Each row was made from one small tree. The marks that hang from a mark follow it in brackets, in alphabetical order. Every link used is in the known rows. Write each row's tree.
(in the rows, 128 means zero)
Known rows:
papiro(vulaz(libas lita nore)): [134 142 117 146 149 138 118 185 134 145 116  89 185 160 128 125  87 103
 174]
pimu(koperik papiro vulaz(libas)): [116 151 131 170 127  97 122 164 155 159 117  79 160 153 136 100  99 118
 184]
koperik(lazuz(lita) libas pimu(papiro vulaz(nore))): [121 188 164 219 132 113  74 124 160 155 175 171 116 219 121 210 146 162
 192]
koperik(libas(lita) pimu(vulaz)): [134 158 138 189 126 119  64  74 155 171 164  73 102 203 120 206 148 130
 176]
lita(papiro(vulaz(libas nore))): [141 155 130 133 131 100 100 149 133 155 129 133 140 128 126 177  99 121
 175]
koperik(pimu): [134 159 127 157 125 118  97 104 130 137 139 127 124 135 121 164 126 129
 151]
koperik(lazuz libas(lita) pimu(papiro)): [126 153 158 190 129 109  57  87 161 188 195 139 145 200 114 189 156 142
 170]
pimu(koperik): [122 121 110 117 116 130 129 124 146 119 132 111 127 107 136  97 147 131
 150]
koperik(libas pimu(vulaz(nore))): [127 166 129 190 123 137  84 100 141 134 154 118  98 180 124 182 134 140
 172]
lazuz(koperik(pimu(vulaz(nore))) lita): [135 157 132 178 138 116 125 110 162 100 144 159  97 162 139 178 146 159
 187]
vulaz(libas lita nore): [120 120 123 165 141 147 136 188 120 155 120 118 197 134 127 100 103 114
 165]
koperik(lazuz libas pimu(papiro vulaz)): [121 176 151 205 122 108  65 109 161 177 168 133 133 208 115 183 132 144
 178]
pimu(koperik papiro(vulaz(libas))): [122 139 118 146 136 104 115 161 158 137 130  94 174 139 136  88 102 107
 177]
koperik(pimu(papiro vulaz(libas lita nore))): [133 189 142 210 138 106  97 166 141 180 124 107 176 177 121 163  72 124
 191]
pimu(papiro(vulaz(nore))): [139 163 142 139 146 114 124 171 142 128 130 145 149 160 131 143  77 128
 144]
pimu(koperik papiro(vulaz)): [132 149 120 131 133 108 118 153 167 130 131 106 153 141 136 106 104 119
 166]
nivar(nore): [139 130 142 133 125 143 104 103  93 110 118 142 112 113 128 155 111 126
 107]
libas(lita): [140 127 143 121 134 117 111 109 136 159 146 101 127 155 127 167 137 128
 134]
papiro(vulaz(libas lita)): [131 132 112 150 147 128 108 171 143 158 110  61 190 162 124 116  96  90
 173]

Write each row's tree:
[118 131 128 125 119 124 120 127 155 127 149 141 125 133 133 126 176 147
 164] => pimu(koperik(lazuz(lita)))
[139 146 134 124 149 123 110 150 126 139 137  96 148 169 132 159 103 110
 163] => papiro(vulaz(libas(lita) nore))
[139 192 147 185 129  94  93 128 146 163 129 114 131 174 122 182  88 133
 167] => koperik(pimu(papiro vulaz))
[140 197 152 157 132 102  83 142 145 158 157 165 153 177 118 189 100 143
 170] => koperik(lazuz pimu(papiro(vulaz(nore))))
[125 136 135 141 131 113  85 125 185 161 174 103 152 184 129 130 146 129
 178] => pimu(koperik(lazuz libas(lita)) papiro(vulaz))
[131 193 160 186 145  95  81 150 145 153 159 170 157 189 122 198 119 139
 193] => koperik(lazuz(lita) pimu(papiro(vulaz(libas nore))))
[125 117 121 174 130 109 104 163 141 199 117  94 200 120 118 121 110 106
 183] => vulaz(libas lita(papiro))
[136 148 133 182 137  93 108 107 163 153 146 112 147 166 132 148 112 133
 182] => lazuz(koperik(pimu(papiro vulaz(libas(lita)))))
[138 151 117 180 127 107 110 124 161 156 135 125 148 140 129 152 111 140
 198] => lazuz(koperik(pimu(vulaz(libas lita(papiro) nore))))
[119 142 117 147 115 145 122 129 156 119 141  99  97 156 139 127 144 145
 173] => pimu(koperik(libas) vulaz(nore))
[128 151 150 146 133  96  92 140 145 163 146 151 141 157 122 188 149 135
 178] => koperik(lazuz(lita(papiro(vulaz(libas)))))
[121 179 153 200 126 129  73 106 152 145 174 155  97 210 120 217 169 160
 190] => koperik(lazuz(lita) libas pimu(vulaz(nore)))
[125 144 113 165 116 105 105 159 166 196 107  46 167 137 128 124 113 115
 209] => pimu(koperik vulaz(libas lita(papiro)))
[135 204 161 172 127 110  90 127 140 151 151 158 106 192 122 229 138 162
 183] => koperik(lazuz(lita) pimu(vulaz(nore)))
[119 156 137 181 123 130 110 175 184 175 147 113 164 189 129 116 118 149
 193] => pimu(koperik(lazuz libas) papiro vulaz(lita nore))
[128 131 126 168 133 122 118 181 130 182 123 131 192 119 123 134 100 121
 184] => vulaz(libas lita(papiro) nore)
[119 100 113 134 118 138 106  92 162 134 163  89 119 138 134 113 178 129
 159] => pimu(koperik(libas(lita)))
[120 143 131 204 129 121  81  99 151 141 164 140 136 163 121 147 134 129
 161] => koperik(libas pimu(papiro))
[128 154 141 131 137 104 105 167 159 159 156 123 176 164 134 125 112 127
 185] => pimu(koperik(lazuz) papiro(vulaz(libas(lita) nore)))
[129 149 154 141 124 101 104 130 146 161 150 175 123 145 121 190 160 153
 161] => koperik(lazuz(lita(papiro)))
[112 160 149 179 130  90 113 169 164 168 133 109 159 175 134 126 127 134
 199] => pimu(koperik(lazuz(lita)) papiro vulaz(libas))
[126 125 143 138 141 128 124 142 109 147 147 124 153 145 133 143 123 123
 153] => vulaz(libas(lita) nore)
[150 165 132 119 127 103 102 140 143 149 132 144 119 130 126 193 101 135
 164] => lita(papiro(vulaz(nore)))
